Every row comes from one small tree of marks. The marks that hang from a mark follow it in brackets, in the order of their numbers. Every link used is in the known rows. Which tree was each row made from?
Known rows
K_457(K_218(K_890(K_712))): -0.498 -1.075 -1.777 0.074 -0.841 -1.100 -0.352 0.790 -1.776 -0.174
 0.351 -1.259 -1.355 -0.021 1.792 -0.766 -0.882 1.338 0.932 2.258 0.764
 1.548
K_712(K_899): -0.142 0.219 4.451 0.531 0.896 -0.591 -0.001 0.515 -1.132 0.922 1.859
 -0.280 0.867 1.929 -0.886 -2.252 -0.078 -0.214 -0.481 -0.256 -0.794
 1.588
K_899(K_712): 0.692 0.165 5.601 2.678 0.016 0.945 -0.515 1.637 -1.986 1.838 2.812
 0.249 1.849 3.927 -0.087 -2.039 -0.020 -0.172 0.219 1.066 -0.442 2.418
K_151(K_218(K_890(K_415(K_457) K_712(K_899)))): -0.115 0.732 -2.706 2.627 0.090 -0.704 0.454 -0.145 1.847 -1.145 -2.809
 -0.037 -0.119 -1.131 -0.455 0.560 0.254 0.501 1.194 1.585 -0.389 -0.815
K_151(K_218(K_890(K_415))): 0.476 0.258 1.309 2.462 -0.470 1.255 -0.800 -1.533 -0.262 -0.699 -0.145
 -0.183 -0.995 -0.892 -1.468 0.172 -0.290 1.093 0.984 2.915 1.148 -0.985
K_415(K_151(K_218) K_457 K_890): 2.406 -1.468 -1.517 0.365 -0.754 0.223 0.290 -1.001 0.742 2.214 1.318
 1.544 0.783 -1.589 -5.056 2.642 1.659 0.373 1.521 -2.659 -1.246 -1.861
K_218(K_151 K_890(K_415 K_712(K_899))): -1.729 2.061 0.933 -0.236 -0.064 -1.578 -1.745 -0.312 -0.501 -1.620
 -2.413 -1.951 -0.213 0.975 1.008 -0.912 0.128 0.587 -0.547 2.124 -0.168
 -0.236
K_303(K_218(K_151 K_890(K_415 K_712(K_899)))): 0.164 1.927 2.066 1.526 -0.144 -2.631 -2.351 -0.845 -0.990 -2.135 -2.865
 -1.542 0.330 1.866 0.770 -1.343 -0.077 0.531 0.608 1.280 0.797 0.143
K_415(K_151 K_457(K_712) K_890(K_218)): 1.136 -1.179 -1.984 -4.289 -1.133 1.014 0.980 -0.190 0.016 1.658 1.647
 1.942 1.026 -5.066 -2.361 3.074 -0.356 -0.854 -1.860 -4.135 -0.121
 -2.483
K_415(K_151(K_218) K_457 K_890(K_712)): 1.465 -1.341 -4.273 0.077 -0.439 -1.140 1.471 -0.419 2.093 1.878 -0.304
 1.745 0.872 -0.410 -3.858 2.940 1.925 0.407 2.239 -2.125 -1.650 -1.328
K_218(K_890(K_415(K_151 K_457(K_712)))): -0.216 1.215 1.265 0.434 -1.043 2.197 -1.179 -0.825 -0.267 -0.386 0.398
 1.275 -0.531 -5.612 -0.989 1.234 -0.939 -0.128 -1.602 -0.042 0.938
 -3.123
K_890(K_415 K_712): -1.790 1.144 -0.180 0.081 0.037 -0.259 0.634 -0.402 1.162 -1.274 0.563
 1.048 -0.021 0.741 -0.476 -0.806 -0.354 -0.940 0.307 2.738 0.229 0.731
K_151(K_218): 1.727 -0.929 3.053 2.212 -0.061 0.459 0.382 -0.530 -0.450 0.774 1.810
 -0.159 -0.179 2.897 -2.117 -0.635 -0.087 1.186 1.577 1.622 -0.085 0.438
K_218(K_151 K_890(K_712(K_899))): -0.870 1.072 2.077 0.015 0.161 -2.244 -1.439 0.278 -1.891 -0.150 -1.736
 -2.359 -0.232 3.539 1.587 -1.583 0.127 1.739 0.145 1.185 -0.666 -0.037
K_457(K_712(K_151(K_218(K_890(K_415))) K_899)): -0.271 1.161 0.122 2.452 0.352 1.565 0.823 0.583 0.654 -0.011 0.360
 -0.812 0.067 -3.038 1.254 0.159 -1.251 -0.079 -1.582 -1.084 0.751 0.425
K_899(K_712(K_151(K_218(K_890)))): 1.239 -0.632 2.829 4.525 0.268 2.536 -0.395 1.443 -1.443 2.068 1.757
 -0.573 0.303 3.489 1.835 -0.945 0.389 0.683 0.968 0.584 0.360 2.096
K_218(K_151 K_890(K_415)): -0.460 1.706 4.006 0.115 -1.109 0.833 -3.103 -1.616 -2.375 -1.316 0.171
 -1.386 -1.097 -0.211 -0.485 -0.866 -0.601 0.936 -0.668 2.784 0.971
 -1.399
K_151(K_218(K_890(K_415(K_457(K_712))))): 1.085 1.129 -0.261 3.031 -1.249 1.369 -0.112 -0.719 0.302 -0.844 -0.583
 0.368 -0.532 -4.088 -1.315 1.056 -1.409 1.034 0.011 1.418 0.721 -2.416
K_218(K_890(K_415(K_151 K_457) K_712(K_899))): -1.531 0.902 -1.401 0.043 0.452 -0.196 -0.521 -0.273 1.391 -0.736 -2.154
 0.879 -0.113 -2.614 0.024 0.757 0.797 -0.676 -0.436 0.197 -0.391 -1.264
K_712(K_151(K_218(K_890(K_415))) K_899): -0.319 0.103 0.208 2.342 0.965 1.736 -0.108 -0.205 0.585 -0.109 0.148
 -0.871 -0.761 -0.571 0.987 -0.429 0.397 -0.158 -0.117 -0.061 0.522
 1.022
K_890(K_218): 0.200 -1.583 3.021 -3.153 -0.025 1.346 0.139 -0.423 -1.426 0.105 2.274
 0.434 -0.607 1.684 0.293 -0.828 -0.722 -0.265 -0.819 1.114 0.882 0.215
K_218(K_151 K_890(K_415 K_712)): -1.366 1.795 0.973 -0.254 -0.811 -0.558 -1.905 -1.064 -1.160 -1.682
 -1.381 -1.352 -1.093 1.186 0.742 -0.600 -0.296 0.988 -0.051 3.262 0.618
 -1.010
K_415(K_151): 0.568 -1.186 5.348 -0.651 0.285 1.329 -0.594 -0.484 -1.080 1.525 2.980
 0.805 -0.082 1.933 -1.896 -0.176 0.615 0.039 -0.036 -0.109 -0.112
 -0.123

Which tree is each row?
-1.932 -1.039 -0.632 -4.750 1.208 0.053 1.109 0.185 2.826 -1.269 -1.380
 0.527 0.692 -0.033 0.683 1.274 1.097 -2.222 -1.476 0.263 -0.066 0.880
K_890(K_218 K_415(K_151) K_712(K_899))
2.068 0.718 5.766 1.918 -0.869 -1.078 -3.279 -1.414 -3.880 -0.538 -0.041
 -1.392 -0.537 2.960 -0.126 -1.881 -0.667 1.965 0.996 1.088 1.424 -0.763
K_303(K_218(K_151 K_890))
-0.264 -0.783 -1.069 1.721 1.544 -0.624 2.076 1.283 1.689 0.881 0.155
 -0.492 0.144 4.066 1.575 -0.907 0.687 -0.032 1.118 -0.462 -1.012 2.623
K_890(K_712(K_151(K_218) K_899))
0.047 0.487 -0.179 -2.524 -1.144 2.223 0.616 -0.277 0.602 -1.699 0.967
 1.606 -0.066 -4.952 -0.251 0.824 -2.082 -1.667 -2.571 0.475 0.954
 -1.623
K_890(K_218 K_415(K_457(K_712)))
1.127 0.230 3.235 -0.475 -1.151 -1.729 -0.597 2.364 -1.858 -0.075 1.463
 -3.427 1.134 -0.535 0.524 -1.017 -1.782 0.739 -1.937 -0.990 -0.695
 2.463
K_457(K_218(K_151) K_712(K_899))
-1.134 -1.825 -1.507 -3.244 0.793 1.470 1.741 0.505 0.245 0.140 1.419
 0.704 -1.262 2.982 3.463 -0.558 -0.316 -0.874 -0.395 0.468 0.639 1.411
K_890(K_218 K_712(K_151))
1.204 0.146 -0.695 -0.887 -1.220 0.359 0.582 -0.045 -0.271 2.246 2.330
 2.041 1.438 -4.675 -3.621 2.147 -0.173 -0.313 -0.965 -4.067 -0.806
 -2.251
K_415(K_151 K_457(K_712) K_890)
-0.773 -0.964 -6.920 -3.490 0.409 -0.593 1.993 0.881 1.175 0.849 -0.055
 1.416 0.422 -1.538 0.948 0.801 0.603 -1.609 -0.468 -3.588 -1.051 0.461
K_415(K_457 K_890(K_218 K_712(K_151 K_899)))
-1.543 -1.558 -1.627 -3.344 1.619 0.294 1.966 1.296 0.812 0.146 0.381
 -0.042 -0.334 2.958 3.774 -0.891 0.118 -1.314 -0.953 -0.870 -0.136
 2.384
K_890(K_218 K_712(K_151 K_899))
0.069 0.387 0.351 2.494 0.991 -1.330 -0.507 0.100 -1.242 -0.045 -0.860
 -0.114 -0.325 2.314 2.709 -1.964 -0.148 0.409 1.125 -0.643 1.056 1.368
K_303(K_218(K_890(K_712(K_151 K_899))))
-0.295 -0.871 -5.407 -3.567 -0.748 -1.049 1.448 -0.197 0.367 0.522 0.052
 1.891 0.385 -1.333 -0.979 1.195 0.021 -0.648 0.435 -1.279 -0.540 -1.030
K_415(K_457 K_890(K_218 K_712))
0.171 0.526 1.273 1.391 -0.061 -0.600 -1.373 -1.522 -0.152 -1.262 -1.468
 0.799 -0.237 0.124 -0.254 0.143 0.278 0.064 1.098 1.316 1.801 -0.539
K_303(K_218(K_890(K_415(K_151) K_712)))
0.829 0.125 1.843 2.262 0.694 0.942 1.825 1.577 0.313 1.268 1.912 -0.791
 0.761 0.014 0.891 -0.580 -1.115 0.095 -1.027 -2.256 -0.313 1.637
K_457(K_712(K_151(K_218) K_899))
0.177 1.818 2.488 0.479 -1.453 1.052 -3.208 -1.373 -1.903 -1.533 -0.308
 -0.694 -1.221 -1.795 -0.977 -0.535 -0.603 0.745 -0.660 1.998 0.336
 -2.567
K_218(K_151 K_890(K_415(K_457)))
0.389 -0.705 1.032 2.522 1.159 1.181 0.178 0.337 -0.518 1.129 0.665
 -1.132 -0.765 1.290 1.369 -0.939 0.378 0.761 0.431 -0.897 0.171 1.162
K_712(K_151(K_218(K_890)) K_899)
0.974 0.546 -1.746 -3.636 -1.298 -1.255 0.225 0.598 -0.927 0.544 0.172
 -0.480 1.724 -3.435 -1.281 1.098 -1.018 -0.389 -2.218 -3.902 -1.083
 -1.420
K_415(K_457(K_712(K_899)) K_890(K_218(K_151)))
0.086 -0.264 -0.268 2.431 0.640 -1.541 0.690 0.117 0.200 0.377 -1.863
 -1.176 -0.143 2.500 0.395 -0.337 0.321 1.767 1.742 1.381 -0.331 0.341
K_151(K_218(K_890(K_712(K_899))))
-1.850 0.252 -0.807 0.760 1.205 -0.183 0.331 0.669 -0.845 0.717 -0.155
 -0.440 -0.969 1.658 3.240 -1.556 0.007 0.365 0.140 -0.057 0.143 1.085
K_218(K_890(K_712(K_151 K_899)))
-1.767 -0.232 -4.307 -2.979 0.914 1.330 1.598 0.907 2.845 -1.646 -0.862
 1.280 -0.379 -1.547 2.739 0.187 0.042 -2.851 -1.606 -0.671 -0.197 0.921
K_890(K_218 K_415(K_457) K_712(K_151 K_899))
-0.041 -0.249 -4.207 -4.207 -0.487 -2.593 0.547 0.466 0.252 0.254 -1.443
 -0.220 1.211 0.073 -0.642 0.849 0.601 -0.420 -0.371 -2.324 -1.733
 -0.473
K_415(K_457 K_890(K_218(K_151) K_712(K_899)))
-0.520 0.624 -3.791 2.086 0.896 0.410 1.717 0.917 3.653 -0.931 -1.101
 0.814 0.122 -0.336 0.606 0.187 0.609 -1.522 0.527 -0.277 -1.158 1.087
K_890(K_415(K_457) K_712(K_151(K_218) K_899))
2.726 -1.690 2.775 1.436 -0.171 1.391 0.061 -0.456 0.851 1.400 1.269
 1.162 -0.140 0.664 -3.129 1.288 1.065 0.599 1.123 -0.683 -1.106 -1.629
K_415(K_151(K_218) K_457)
-0.984 0.586 -1.139 -0.863 -0.887 -2.008 -1.752 0.825 -0.786 -1.872
 -1.652 -3.157 -0.498 -0.619 1.567 -0.507 -0.347 0.532 -0.310 2.171
 0.230 1.796
K_457(K_218(K_151 K_890(K_415 K_712(K_899))))
0.338 -1.227 -2.630 -0.499 0.758 -2.388 1.746 0.117 2.053 2.144 -0.694
 0.105 1.830 1.475 -3.213 2.177 2.343 0.164 1.770 -2.370 -1.653 0.763
K_415(K_151(K_218) K_890(K_712(K_899)))
-1.233 -0.799 -1.999 -4.112 0.769 0.262 1.063 0.378 3.263 -1.372 -1.839
 1.376 0.632 -1.646 0.217 1.685 1.017 -2.447 -1.503 -0.550 -0.791 -0.379
K_890(K_218 K_415(K_151 K_457) K_712(K_899))
-1.386 -1.441 -4.968 -3.981 0.253 0.208 1.846 -0.186 0.069 1.092 1.495
 1.070 -0.308 0.582 1.078 0.697 0.288 -0.925 0.058 -1.501 0.462 1.050
K_415(K_890(K_218 K_712(K_151)))
0.656 1.172 3.007 2.386 -0.512 0.189 -2.208 -1.906 -1.909 -1.495 0.047
 0.608 -0.465 -0.993 -0.667 -1.299 -0.846 0.241 0.728 1.903 2.242 -0.574
K_303(K_218(K_890(K_415)))
1.275 -1.112 -0.690 1.568 0.504 -0.444 0.370 0.205 1.432 0.963 -2.125
 0.255 -0.045 0.384 -0.904 1.477 1.449 1.035 1.285 -0.967 -1.442 -1.468
K_415(K_151(K_218(K_890(K_712(K_899)))) K_457)
-0.354 0.988 -0.600 2.318 0.086 0.250 -0.956 -1.064 -0.547 -1.428 -0.603
 0.798 -1.046 0.265 1.933 -1.056 -0.503 -0.239 1.053 1.224 2.201 0.411
K_303(K_218(K_890(K_415 K_712(K_151))))
